What can hang from each mark
Q: S
C: F L S
L: C N
S: Q
N: L
G: F Z
Z: G S
F: C G

Every row comes from one small tree of marks. The marks that hang from a mark follow it in brackets, in alphabetical order. Every link used is in the known rows. Which tree was each row made from?
Known rows
F[C[L S] G[Z]]: [-0.91  3.06 -1.01  0.50 -0.91  2.73  0.46  1.26  0.38  1.18  0.16  0.32
 -1.43  1.46 -2.26 -0.67  0.25  0.48 -1.01 -1.42  0.92 -0.81  0.94]
F[C[L S[Q]] G]: [-1.25  3.20 -1.81 -0.34 -2.76  2.61  0.58 -0.04  0.70  1.04  1.14  1.25
 -0.69  0.57 -1.44 -0.18  0.60  1.54 -0.55 -0.93  2.29 -0.37  2.91]
C[S]: [-0.40  2.30 -2.10 -0.75  1.03  2.44  0.61  1.22  1.15  1.65  0.10 -0.36
 -1.51  0.15 -2.78  0.66 -0.49  0.91  0.26 -0.69  0.39 -0.04  4.20]
Z[G[F[C[L]]] S[Q]]: [-1.03  0.74 -3.44 -2.77 -2.16  1.57 -1.17 -0.63  0.39  0.53  2.73 -0.36
 -0.09  0.14  0.00 -1.32  2.13  1.75 -0.11 -0.90  1.21  0.52 -3.33]
L[C[S[Q]] N]: [-0.81  1.72 -2.19 -0.48 -1.34  2.98  1.10  0.86  0.14  1.91  1.06  1.04
 -0.63 -0.13 -1.69  0.52  0.55  1.21  0.15 -0.30  3.09  0.04  5.20]
L[C[F] N]: [-0.67  1.04 -2.04 -0.34 -0.93  2.86  0.05  1.12  0.36  2.30  0.64  1.34
 -1.56  0.44 -2.99  0.16  0.92  0.67  0.37 -0.44  2.96 -0.85  3.26]
L[N]: [-0.85  0.82 -1.70 -0.71 -0.01  2.28  0.48  1.09  1.39  2.01  0.35 -0.16
 -1.22 -0.14 -2.48  1.07  0.23  0.55  0.44 -0.21  0.75  0.43  1.76]
G[Z]: [-0.74  0.40 -2.03 -0.49  1.87  2.14  0.14  1.00  0.98  1.83  0.26 -0.72
 -1.60  0.57 -2.25  0.20 -1.10  0.39  0.19 -1.37 -1.24  0.44 -0.29]
G[F[C]]: [-1.12  0.39 -2.43 -1.30 -0.21  1.99 -0.40  0.13  1.65  1.63  1.37 -0.02
 -2.22  1.11 -1.94  0.29  0.23  0.87 -0.27 -0.55  2.11  0.82  0.03]
F[C[L] G[Z[S]]]: [-1.22  0.43 -1.71 -0.38 -0.28  2.30  0.39  0.96  0.94  0.96  1.48 -0.64
 -0.43  1.16 -2.15 -1.17  0.94  0.69 -1.21 -1.52 -0.34 -1.03 -2.68]
F[G]: [-1.23 -0.01 -1.76 -0.14  0.43  2.76  0.70  0.34  2.50  1.82  0.70 -0.04
 -1.43  0.17 -2.94  0.21 -0.56  0.76 -0.55 -0.64 -0.06  0.27  0.73]
Z[G S]: [-1.03 -0.90 -3.26 -2.28  1.40  2.01  0.04  0.40  1.42  0.88  1.31 -1.59
 -0.34 -0.61 -1.76 -0.59  1.19  1.34  0.06 -0.71 -1.65  0.21 -2.78]
L[C[F[G]] N]: [-1.03  0.49 -1.56  0.50 -2.17  3.46  0.33  0.63  1.05  2.31  0.67  1.47
 -1.53  0.62 -3.53 -0.34  0.64  0.45 -0.59 -0.33  2.77 -0.90  1.91]
Q[S]: [-1.14 -0.33 -2.23 -0.83  2.44  1.71  0.48  1.16  2.75  1.61  1.36 -0.40
 -2.15 -0.11 -2.63  1.03 -0.38  0.54  0.61 -1.19  0.84  0.69  1.22]
L[C[F S] N]: [-0.36  2.77 -1.93 -0.13 -1.54  3.20  0.35  1.53 -0.30  2.17  0.10  1.25
 -1.56  0.52 -3.32  0.13  0.76  0.57  0.21 -0.44  3.28 -1.34  5.59]
C[L]: [-0.15  2.35 -1.95 -1.00  1.17  2.08 -0.02  0.97  1.67  1.74  0.93  0.17
 -1.20  0.27 -2.35  0.51  0.25  1.04  0.92 -0.92  0.59 -0.06  2.23]
N[L]: [-0.75  1.34 -2.14 -0.63  0.96  1.82  0.30  0.71  1.93  1.96  2.20 -0.92
 -1.55  0.52 -3.49  1.58  0.02  0.91  0.81 -0.20 -0.61  0.27  3.80]
F[C[L] G[Z[S[Q]]]]: [-1.52  0.47 -2.05 -0.76 -1.63  2.22  0.31  0.12  0.38  0.85  1.97 -0.21
  0.26  0.66 -0.95 -1.21  0.67  1.10 -1.00 -1.64 -0.47 -0.61 -2.61]
Z[S[Q]]: [-1.06 -0.28 -3.12 -1.94  0.13  1.93  0.46  0.02  1.29  1.32  2.02 -0.86
  0.25 -0.59 -1.45  0.18  0.09  1.56  0.34 -0.82 -0.84  0.09  0.77]
N[L[C]]: [-0.77  0.39 -2.38 -0.50  1.57  2.37  0.65  0.79  1.81  2.14  2.77 -0.05
 -1.57  0.90 -3.60  0.98  0.69  1.10  0.57 -0.24  1.20 -0.09  4.99]
C[F[G] L[N] S]: [ 0.02  4.97 -0.77  0.49 -3.47  3.11 -0.15  1.43  0.11  1.86 -0.25  1.30
 -1.27  0.48 -3.61 -0.34  0.36  0.26 -0.24 -0.54  2.04 -1.47  4.76]
L[C N]: [-0.88 -0.11 -1.93 -0.52  0.48  2.79  0.83  1.26  1.39  2.22  0.97  0.62
 -1.25  0.03 -2.48  0.50  0.91  0.75  0.30 -0.20  2.48  0.05  2.40]
F[C[S] G]: [-1.73  1.38 -1.77 -0.07 -0.90  2.88  1.03  0.58  1.54  1.30  0.24  0.21
 -1.64  0.92 -2.84 -0.01  0.28  1.04 -1.22 -0.59  1.36 -0.35  2.06]

Write each row's tree
[-0.80  1.02 -2.56 -2.17 -2.19  1.73 -0.98  0.70  0.42  0.88  1.80 -0.68
 -0.56  0.21 -1.08 -1.17  2.97  0.88 -0.28 -0.18  2.01  0.25 -3.23]	Z[G[F[C[L[N]]]] S]
[-1.98 -0.46 -1.54  0.25 -0.07  2.55  0.55  0.42  1.47  1.42  0.38 -0.08
 -1.67  1.28 -2.19 -0.42 -0.31  0.55 -1.25 -1.33 -0.21  0.19 -2.59]	F[C G[Z]]
[-1.18  1.51 -2.85 -1.48 -1.14  2.23 -0.48  0.20  0.57  0.93  0.54 -0.39
 -2.15  0.81 -1.46 -0.76  0.90  1.10 -0.54 -0.54  1.82  0.85 -0.58]	Z[G[F[C[S]]]]
[-0.28  4.59 -1.39  0.49 -3.09  2.92 -0.37  0.35 -0.81  1.53  0.17  1.21
 -0.90  0.83 -2.28 -0.92 -1.15  0.52 -0.35 -1.91  0.12 -1.12  2.61]	C[F[G[Z]] L S[Q]]
[-0.31  3.32 -2.20 -0.24 -0.45  2.79  0.14  1.08  0.22  2.10  1.90  0.70
 -1.86  1.35 -4.24  0.68  0.42  0.90  0.48 -0.41  1.89 -1.58  7.78]	N[L[C[F S]]]
[-1.06  1.94 -2.04  0.73 -2.15  3.57  0.38  0.26 -0.67  1.81  0.60  1.43
 -1.24  1.01 -2.37 -1.16 -1.19  0.72 -0.89 -1.65  1.40 -1.05  2.84]	L[C[F[G[Z]] S[Q]]]
[-1.94  1.31 -1.71  0.30 -1.96  2.74  0.88  0.03  0.20  1.14  0.36  0.37
 -1.08  0.80 -1.38 -0.47 -0.75  0.89 -1.41 -1.38  0.26  0.12  0.17]	F[C[S[Q]] G[Z]]
[-0.76  2.79 -1.69  0.23 -1.61  3.17  0.25  0.58  0.97  1.80 -0.23  0.61
 -1.70  0.62 -3.81 -0.23 -0.82  0.57 -0.68 -0.87  0.69 -1.09  3.87]	C[F[G] S]
[-0.52  1.50 -1.79 -0.17  0.09  3.07  1.14  1.82  0.51  2.02  0.63  0.46
 -1.34  0.21 -2.80  0.30  0.71  0.71  0.02 -0.17  2.96 -0.39  5.50]	L[C[S] N]
[-0.08  3.95 -1.96 -0.98 -1.14  2.17 -0.52  1.01  0.58  1.41  1.00  0.29
 -2.05  1.36 -2.09 -0.14  0.68  0.87 -0.11 -0.75  3.27 -0.13  3.46]	G[F[C[L S]]]
[-0.06  4.39 -1.54 -0.78 -2.35  2.29  0.33  1.05 -0.12  1.64  0.57  0.89
 -0.28 -0.43 -1.57  0.67  0.51  1.03  0.89 -0.49  1.83  0.01  5.12]	C[L[N] S[Q]]
[-1.52 -1.03 -2.28 -0.54 -0.54  2.47  0.68  0.00  0.84  1.30  1.61 -1.11
  0.11  0.01 -1.75 -0.98 -0.97  0.76 -0.91 -1.44 -1.98  0.00 -1.85]	F[G[Z[S[Q]]]]
[-0.75  2.74 -1.74  0.77 -1.60  3.38  0.50  0.67  0.75  2.07  1.89  0.81
 -1.82  1.50 -4.74 -0.08  0.14  0.74 -0.58 -0.36  1.87 -1.61  6.95]	N[L[C[F[G] S]]]
[-0.86  2.20 -1.38  0.72 -2.49  3.76  0.69  1.16  0.25  2.15  0.18  1.48
 -1.62  0.66 -3.75 -0.46  0.43  0.39 -0.78 -0.28  3.17 -1.50  4.92]	L[C[F[G] S] N]
[-0.62  2.58 -2.77 -0.69 -1.36  2.99  0.12  0.30 -0.37  1.88  0.98  1.80
 -1.07  0.46 -2.27 -0.10 -0.18  1.43  0.31 -1.08  2.69 -1.05  5.66]	L[C[F S[Q]]]
[-1.72 -1.19 -3.82 -2.72 -1.81  1.69 -0.71 -1.01  0.73  0.61  2.51 -0.88
 -0.44 -0.01 -0.23 -1.09  1.55  1.71 -0.50 -0.61  0.70  1.00 -3.95]	Z[G[F[C]] S[Q]]
[-1.19  1.01 -1.54  0.52 -0.73  2.83 -0.27  0.33  0.75  1.92 -0.08  0.22
 -1.88  1.10 -3.25 -0.52 -1.31  0.09 -0.69 -1.59 -1.04 -0.66 -0.79]	C[F[G[Z]]]
[-0.85  2.28 -1.56 -0.84 -1.17  1.99  0.13  1.20  1.01  1.52  0.72  0.85
 -1.06  0.52 -1.87  0.63  1.91  0.94  0.43 -0.38  2.33 -0.07  1.23]	F[C[L[N]]]
[-1.17  2.16 -1.73  0.59 -4.03  3.70  0.64  0.21 -0.23  1.99  0.71  1.93
 -0.87  0.18 -2.70 -0.52  0.25  0.86 -0.62 -0.44  3.39 -0.90  4.98]	L[C[F[G] S[Q]] N]
[-0.40  3.06 -1.52 -0.05 -1.47  2.76 -0.51  0.51  1.32  1.83  0.61  1.15
 -1.39  0.68 -3.30 -0.33 -0.01  0.68 -0.06 -1.08  0.84 -1.13  1.93]	C[F[G] L]
[-1.06 -0.04 -2.03  0.41 -0.52  2.91  0.23  0.81  0.39  1.84  2.78 -0.59
 -0.96  1.60 -4.26 -1.02  0.30  0.38 -0.91 -1.06 -0.71 -1.91  1.47]	N[L[C[F[G[Z[S]]]]]]
[-0.41  2.21 -1.25 -0.31 -1.85  1.93 -0.79  1.30 -0.10  1.76  0.79  0.19
 -1.88  1.53 -1.61 -0.30  0.81 -0.04 -0.09 -0.91  2.59  0.40 -1.09]	G[F[C[L[N]]] Z]
[-1.39 -0.70 -2.97 -1.60 -1.19  1.67 -0.40 -0.21  0.03  1.14  2.24 -1.06
 -0.73  0.94 -0.70 -1.02  0.00  0.85 -0.68 -1.42  0.24  0.51 -2.85]	G[F[C] Z[S[Q]]]
[-0.84  1.45 -2.71 -0.76  0.18  2.93  0.99  0.50  0.44  1.72  1.40  0.89
 -0.85  0.08 -1.65  0.22 -0.11  1.56  0.21 -0.87  2.35 -0.02  5.02]	L[C[S[Q]]]
[-1.45 -0.21 -2.96 -1.72 -0.57  1.99 -0.93 -0.35  1.35  1.11  1.15 -0.28
 -2.04  0.65 -1.17 -0.44  1.12  1.14 -0.28 -0.58  1.54  1.38 -3.26]	Z[G[F[C]]]
